Known rows, with every way that one mark hangs from another
Z_119{Z_202{Z_245 Z_286{Z_645}}}: [ 14.2  18.3  16.6 -12.0 -28.5  -6.0 -25.4   4.5 -20.8 -19.0   3.9  38.9
   1.4  23.9 -22.4  33.4 -14.6  21.5   4.3 -54.2 -29.6  -5.6]
Z_360{Z_202}: [ -6.6 -15.1   5.7   9.3   9.0  -1.8 -10.9  -8.2  16.2   0.5   2.3  -8.3
  -4.9  10.4  -5.3  -0.5  -3.0   1.8  -1.5  -1.5  -9.1 -17.5]
Z_245{Z_286{Z_202{Z_119} Z_360 Z_645}}: [  9.4  15.9  23.7  -8.7 -47.2  -5.8 -25.9  14.3  -7.1 -15.0  -0.6  57.2
  13.9  -8.2  -3.5  25.2  19.1   5.3 -16.5 -63.3 -20.9   7.8]
Z_202{Z_286{Z_645}}: [ -0.6   6.9  -1.1  -4.5 -38.8  -8.8 -12.3   5.8  14.4  -5.8   7.9   5.6
   7.9   5.2 -27.8   3.3  -9.7  10.6   3.8 -34.9  -8.1  -6.2]
Z_878{Z_69}: [ 17.0 -15.0  -3.2  -0.8  11.0  -6.8  -3.9   4.1  -4.0  13.2   4.5 -11.4
 -13.9   1.0  -6.0   1.5   5.9  11.2   5.5 -16.1 -22.8  21.3]
Z_69{Z_245}: [  7.9  10.9   0.7  -5.9   3.2   6.1  -8.2   5.2  -1.1 -13.7  12.2  -4.3
  -9.4  -0.5  12.1  20.8   2.7  -3.1   1.6   0.9  -9.3   2.9]
Z_245{Z_286{Z_202{Z_119} Z_645}}: [ 12.2   7.6  29.3  -8.0 -41.5  -4.2 -22.3   5.0 -12.1 -12.1  -3.4  34.9
  10.6  -5.5  -9.0  40.1   6.2   0.5  -7.2 -50.3 -20.9  27.1]
Z_202{Z_245}: [ 17.6  10.1  13.3   6.0  10.8   8.6 -16.3   1.5 -11.8  -4.3   1.4  14.0
  -6.0  19.2   5.7  19.3   5.2   5.2   3.8  -3.3  -2.5  16.7]
Z_245{Z_286}: [ -8.4   3.8   5.8   5.2 -14.0  -7.8  -3.6   9.1  -0.1  -9.6   9.0   8.1
  -2.8   0.0  -6.7  13.1  -5.4  -0.2  10.2   9.2   6.8  29.0]
Z_360{Z_202{Z_119 Z_286} Z_645{Z_245}}: [ -1.8 -45.4  15.3  24.6  -6.8 -17.2 -38.3 -19.9  21.3   2.7   8.7  12.4
  20.6  17.7 -22.6  48.7   5.2  14.7  -2.8  22.1 -20.6 -19.2]
Z_645{Z_245{Z_286}}: [ -3.9   1.2  25.1  18.2  -7.0 -13.7   4.4  14.6  -7.2  -5.7   4.3  -4.9
   0.9   9.0  -4.9  28.1   3.3 -12.5  10.8  36.2   8.7  44.3]
Z_69{Z_431}: [ -0.7   7.2   0.7 -14.5  -5.4   5.3 -13.3   1.7   2.7  19.1  18.3  12.6
  13.4  -3.9   3.7  -2.0  -0.3  -7.3   5.1  18.5  -5.5 -17.7]
Z_69{Z_245 Z_431}: [  8.9  19.3   2.0 -21.4  -1.0  13.2 -21.1   7.8   2.3   5.4  30.2   6.0
   3.3  -4.4  15.9  18.6   2.9 -10.2   6.4  20.1 -15.2 -13.4]
Z_69{Z_245{Z_286}}: [ -0.7  15.2   6.1  -0.3 -10.2   0.1 -12.7  14.2  -1.7 -22.7  20.3   3.1
 -12.1  -1.1   5.0  35.1  -2.7  -2.7  11.3   9.8  -0.7  31.7]
Z_360{Z_202{Z_119} Z_645}: [ -5.8 -41.7   2.3   9.3  -2.1   1.1 -39.1 -24.3  23.4   5.5   7.2  14.6
  10.9   3.6  -3.5  31.8  11.6   6.6 -13.6  16.4 -21.9 -28.2]
Z_245{Z_286{Z_202 Z_360 Z_645}}: [ -7.6  23.5  29.5 -14.0 -46.6 -12.5  -7.9  28.8  -1.3 -22.1  -1.5  43.0
   0.6  -8.0 -10.5   2.9  11.6  -4.2  -5.9 -52.5 -19.2  11.1]
Z_202{Z_245 Z_286{Z_645}}: [ 15.0  14.6  10.0   0.2 -28.9  -0.2 -28.4   8.4   4.2 -10.9   8.3  21.3
   1.8  23.4 -21.0  23.8  -4.9  15.7   8.8 -37.9 -12.3  12.8]
Z_360{Z_202{Z_119} Z_245{Z_286} Z_645}: [-15.4 -40.9  27.4  23.7   5.4   1.5 -50.2  -7.7  23.0  -3.4  28.4  32.7
  10.4  17.1  -1.8  58.4  12.9  -0.3  -4.9  46.3 -18.8  26.2]
Z_360{Z_202{Z_286} Z_245 Z_645}: [-24.9 -36.9  18.8  15.9   5.4 -10.9 -33.7  -3.9  34.1  -9.9  26.0  21.2
   6.0  20.8 -24.4  22.9  -2.9  10.2   4.6  24.9 -25.4  -6.4]
Z_360{Z_202{Z_119} Z_245{Z_286{Z_645}}}: [  0.6 -14.8  30.5  21.4 -10.3   7.6 -45.3   2.0  20.6  -2.6  25.6  20.2
   9.9  24.3  -4.5  50.4   8.8  -4.3  -9.8   4.0 -16.2  30.7]
Z_69{Z_245{Z_286} Z_431}: [ -0.2  23.4   8.5 -15.4 -15.5   6.6 -25.4  17.8   1.4  -3.2  37.5  17.2
   0.9  -3.7   9.3  34.3  -1.3 -10.6  17.1  29.7  -8.2  15.7]
Z_202{Z_119 Z_245{Z_286{Z_645}}}: [ 25.6  11.6  18.6   9.2 -29.6  11.9 -43.4   4.6  -7.6  -5.1  11.4  33.3
   6.6  18.4  -0.4  60.4  11.0   5.4  -2.8 -17.8  -5.6  42.5]
Z_202{Z_119 Z_286}: [ 19.2  -8.6 -10.1   8.0 -13.1  -2.8 -23.8 -14.7  -0.7   0.6   6.7  27.8
  20.3   3.8 -12.0  25.0  -7.5  26.8   0.4 -33.4  -4.8 -11.7]
Z_360{Z_245{Z_286}}: [-10.0   3.1  23.4  14.4   5.8   0.1 -11.5  17.3  -0.8 -11.2  21.4  17.7
  -0.8  12.4   1.3  26.9   0.2  -7.3   8.2  31.3   1.9  53.1]
Z_245{Z_286{Z_202 Z_645}}: [ -6.2  16.3  33.2 -13.8 -40.1 -11.9  -5.2  19.4  -7.0 -19.5  -3.9  19.7
  -2.6  -5.1 -17.3  15.6  -0.5  -8.8   2.4 -40.4 -18.5  32.8]
Z_202{Z_286{Z_360}}: [ -1.1   7.8 -10.3   2.3 -19.1 -11.2  -8.4   8.3   9.8  -9.9   7.9  33.6
   9.6   0.7 -14.3 -11.1  -1.3  24.0   0.8 -34.2  -0.9 -27.4]
Z_202{Z_119 Z_245 Z_286}: [ 36.8   1.4   2.1  13.3  -2.0   5.6 -40.7 -12.8 -12.0  -5.8   6.7  44.4
  13.9  21.1  -6.4  45.1  -2.3  31.6   3.3 -37.1  -5.7   4.2]

Rows
[ -5.2 -20.9  44.6   4.1  -5.7  -3.1 -34.5   3.0  -9.6 -16.6  12.4  58.0
  13.9  -0.3   1.6  60.4  14.1  -3.5  -5.8  12.0 -28.7  47.3] => Z_360{Z_245{Z_286{Z_202{Z_119}}} Z_645}
[ -5.6 -45.7  15.3  21.4   6.3  -2.2 -52.9 -18.0  28.8  -2.3  26.2  35.0
  19.5  20.9 -15.5  46.7   3.8  17.5  -4.9  16.2 -29.4 -11.9] => Z_360{Z_202{Z_119 Z_286} Z_245 Z_645}
[  0.0   6.5  46.5   7.7  -8.5 -21.2   8.9  17.7 -24.2 -16.8 -10.2  12.8
  -1.8   1.4  -7.2  29.6   2.2 -12.8   9.5  -1.5  -7.9  46.9] => Z_645{Z_245{Z_286{Z_202}}}
[ 15.8   5.8  38.1  11.5 -13.6 -13.8 -11.2  12.8 -24.9 -12.1  -8.6  49.8
  15.3  -0.8   6.2  39.6  22.8  -0.7  -9.9 -22.3 -10.8  21.2] => Z_645{Z_245{Z_286{Z_202{Z_119} Z_360}}}
[ 14.1  15.7  10.2 -23.8 -29.7  -0.1 -34.9  28.3   8.4  10.9  44.8   0.2
 -11.2  -0.1  -5.2  36.5   8.7  -6.8  16.0   0.2 -37.3  37.0] => Z_878{Z_69{Z_245{Z_286{Z_645}} Z_431}}
[-19.7 -36.7  19.8  19.1  -7.8 -25.6 -19.2  -5.9  27.8  -4.7   8.0  -3.4
   6.9  17.0 -30.1  24.3   0.1   4.3   7.3  32.7 -19.2 -15.1] => Z_360{Z_202{Z_286} Z_645{Z_245}}
[ -8.9  16.4  10.6  -6.6 -12.7   2.5 -39.8  19.0  23.1  -5.2  42.9  29.8
  -1.0   3.0   9.5  19.2   7.3  -3.5   6.3  14.3 -17.2 -24.8] => Z_69{Z_245{Z_286{Z_360{Z_202}}} Z_431}
[ 17.4   9.3  36.0  -2.9 -13.7   8.8 -27.4  13.1  -7.5  -7.9   3.1  56.9
  18.4   4.0  11.6  26.7  28.5  -4.3 -28.0 -52.0 -32.9   3.5] => Z_286{Z_202{Z_119} Z_360{Z_245} Z_645}
[ 11.4  25.2  13.9 -12.4 -35.2  -6.3 -26.6  14.0 -15.2 -23.0   6.8  59.3
   3.4  21.3 -16.5  18.5  -2.2  25.4  -4.1 -65.6 -28.7 -24.4] => Z_119{Z_202{Z_245 Z_286{Z_360 Z_645}}}
[  7.0  15.8  25.0  -1.8  -4.9  -3.7 -17.5   8.3 -36.7 -21.1   5.5  42.0
  -9.8  18.2  -0.3  42.9 -11.1  10.8   9.2 -10.7 -13.3  30.9] => Z_119{Z_202{Z_245{Z_286}}}
[ 37.9  14.6  35.1  -6.5 -17.3  12.1 -33.9  -2.7 -24.4  -7.0 -11.1  41.6
   7.1  13.0   3.1  45.9  15.0   4.3 -13.2 -63.9 -30.6  17.8] => Z_286{Z_202{Z_119 Z_245} Z_645}
[ 34.4   8.2   7.5   7.2 -28.7   7.9 -46.1  -5.9  -2.1  -3.3   9.9  35.6
  15.1  23.8 -13.8  47.2   2.5  23.0  -2.0 -48.2 -13.2   8.1] => Z_202{Z_119 Z_245 Z_286{Z_645}}
[  7.0  -6.9  10.2  11.4 -21.5   5.4 -50.4   4.1   1.7 -11.0  15.8  66.6
  11.4   8.9   7.6  52.2  28.3  14.6  -7.1  13.0  -8.0  16.8] => Z_202{Z_119 Z_245{Z_286{Z_360{Z_645}}}}
[ 18.6  12.9  32.0 -19.3 -27.8 -13.2 -16.6  29.0 -11.9 -20.0  14.0   5.5
 -27.7  -3.1 -11.2  39.5   7.7  -0.9  10.7 -54.2 -50.2  57.3] => Z_878{Z_69{Z_245{Z_286{Z_202 Z_645}}}}
[  2.4 -20.4  25.8  28.4  15.7   5.9 -39.9  -4.9   9.5  -3.3  23.5  27.2
   8.4  21.9   4.5  47.9   4.4   2.9  -4.3  16.6  -9.2  29.1] => Z_360{Z_202{Z_119} Z_245{Z_286}}
[ 14.3   9.7   0.3  -0.8  -5.0  -9.1 -18.3  28.4  -1.1 -12.6  28.4  14.4
 -22.8  -1.9   6.2  23.4  17.8  11.1   7.9 -16.1 -24.0  31.6] => Z_878{Z_69{Z_245{Z_286{Z_360}}}}
[ 16.8   8.9   4.7 -16.1  -4.8  -2.1 -29.4  21.4  -2.6   9.3  43.7   5.9
 -13.8  -2.1   2.2  34.7   4.8   0.2  22.6  12.7 -30.5  36.8] => Z_878{Z_69{Z_245{Z_286} Z_431}}
[ 25.7   2.6  -1.2 -21.3   9.3   4.7 -27.2  12.4  -2.7  19.4  34.8  -3.8
  -9.2  -3.2   9.1  21.6   8.9   0.2  12.9   4.1 -36.4   6.8] => Z_878{Z_69{Z_245 Z_431}}
[-14.9 -15.2   9.6   9.6 -23.0 -24.3 -10.2  11.2  16.7  -8.1   8.5  25.9
  15.2   4.6 -17.6  12.3  16.0   7.5  -0.3  21.1 -10.4 -17.4] => Z_202{Z_286{Z_360{Z_645{Z_245}}}}
[  1.8   5.3  23.3  -4.9 -32.4 -22.6   0.0   8.0 -15.8 -10.0  -1.6   8.9
  10.1  15.5 -26.7  26.5 -12.3   4.0   0.7 -23.4 -23.8  -5.8] => Z_119{Z_202{Z_286{Z_645{Z_245}}}}
[ 18.6  -2.7  24.0  18.5 -20.3   9.5 -55.1  -3.3   9.1  -5.4  13.5  26.3
   2.6  30.5  -5.6  57.9   8.1   8.0  -4.0 -19.7 -14.4  23.6] => Z_360{Z_202{Z_119 Z_245{Z_286{Z_645}}}}
[  9.9   1.5  16.3  10.6 -20.6  -2.6 -38.5   0.3  20.9  -9.0  10.4  13.0
  -4.1  35.1 -26.5  22.7  -7.6  17.9   6.8 -41.4 -21.4  -5.8] => Z_360{Z_202{Z_245 Z_286{Z_645}}}
[  5.6 -14.1  23.0  32.1  -3.3  -9.2 -26.7   2.4   7.7   0.0   8.7  24.1
  12.3  15.4   3.7  36.6  19.7   3.0 -10.6  12.8  -2.4   1.6] => Z_645{Z_245{Z_286{Z_360{Z_202{Z_119}}}}}
[-28.0 -27.6  21.6  13.7  12.6  -0.7 -30.2   6.7  34.7  -7.2  21.1  28.7
   2.2  14.3   3.1   8.0  23.7  -4.2 -14.2  37.4 -25.2 -19.8] => Z_286{Z_360{Z_202 Z_245 Z_645}}
[-18.6 -31.2   5.1  13.7 -21.1  -6.7 -44.8  -6.2  28.4  -5.6  19.3  44.0
  11.1   0.6  -3.0  32.7  19.9  13.5 -12.8  13.8 -15.1 -20.9] => Z_245{Z_286{Z_360{Z_202{Z_119} Z_645}}}
[  9.2 -15.8  -1.0  14.9   3.6   5.3 -31.4 -12.9  15.8   5.2   4.6  28.4
  11.8   7.3   8.4   8.5  16.9  15.5 -21.2 -24.7 -11.0 -44.6] => Z_286{Z_360{Z_202{Z_119}}}
[ 18.0  -2.3  -6.3   0.2 -38.9  -1.6 -30.6  -8.5   9.6   1.4   9.2  20.8
  22.3   5.3 -20.8  27.1  -2.5  18.3  -5.4 -46.0 -11.9 -10.7] => Z_202{Z_119 Z_286{Z_645}}
[ 17.2  28.9  35.5 -11.7 -23.8   2.8 -19.6  21.4 -12.1 -17.2 -10.0  47.0
  -3.4  10.2   2.5   9.8  21.8   0.2 -12.3 -65.0 -28.6   2.0] => Z_286{Z_202{Z_245} Z_360 Z_645}
[ 13.2   1.4  23.3  -1.2 -14.8  -6.1 -16.6  -1.7 -22.5 -12.8  -5.0  43.4
   9.1  -7.1  -2.4  38.3   1.6   8.4  -1.6 -37.8 -13.0  25.3] => Z_245{Z_286{Z_202{Z_119}}}
[-11.8   8.9  27.5   7.9 -21.1   2.0 -16.3  23.7   9.0 -10.1  22.5  12.4
   0.4  15.4  -6.8  28.3   5.5 -14.8   1.6  17.5  -5.4  54.3] => Z_360{Z_245{Z_286{Z_645}}}
[  2.7   3.8  16.3   7.9 -30.9 -16.3  -1.8  10.7   8.6  -2.5   3.4  -9.1
   9.4  14.6 -27.1  17.7  -1.4  -2.1   5.8 -10.1  -6.5  11.0] => Z_202{Z_286{Z_645{Z_245}}}
[ 21.1  -5.0  13.2  13.4 -30.3  -8.6 -21.6  -3.0   1.7   5.7   2.9   7.2
  23.7  15.9 -19.4  41.1   5.8   6.7  -5.7 -18.7  -9.2   5.7] => Z_202{Z_119 Z_286{Z_645{Z_245}}}
[ -4.6   0.1   9.1 -10.3 -20.3 -13.2 -32.8   4.3 -12.4 -24.0   9.8  72.9
   5.1  13.4 -13.2  27.3   0.5  29.8  -0.6 -24.3 -32.8 -31.6] => Z_119{Z_202{Z_245 Z_286{Z_360{Z_645}}}}
[  6.4 -17.5  33.1   2.9 -10.5 -10.9 -17.1   1.0 -10.2  -4.5 -12.2  46.0
  21.6  -6.9   7.8  35.4  34.9  -3.4 -20.6  -1.0 -29.2 -12.0] => Z_286{Z_202{Z_119} Z_360{Z_645{Z_245}}}
[ -6.4   9.1  21.5  17.7 -12.5 -14.8   1.3  23.5  -2.1  -8.5   6.5  15.1
   4.0   5.2   2.0  14.8  16.8  -8.5   0.5  23.4   9.7  26.2] => Z_645{Z_245{Z_286{Z_360}}}
[ 14.3   7.6   8.7  -9.0 -26.5  -5.8 -22.1  25.6   4.4  -8.8  27.5 -13.7
 -25.5   2.8  -9.1  39.4   9.0  -0.2  11.2 -16.8 -31.4  53.7] => Z_878{Z_69{Z_245{Z_286{Z_645}}}}
[ -6.9  -8.1   5.0   3.5 -30.3 -10.8 -22.7  -2.1  31.4  -5.4  11.0  -2.1
   2.9  16.0 -34.6   2.6 -11.4  12.9   2.6 -36.8 -19.4 -24.0] => Z_360{Z_202{Z_286{Z_645}}}
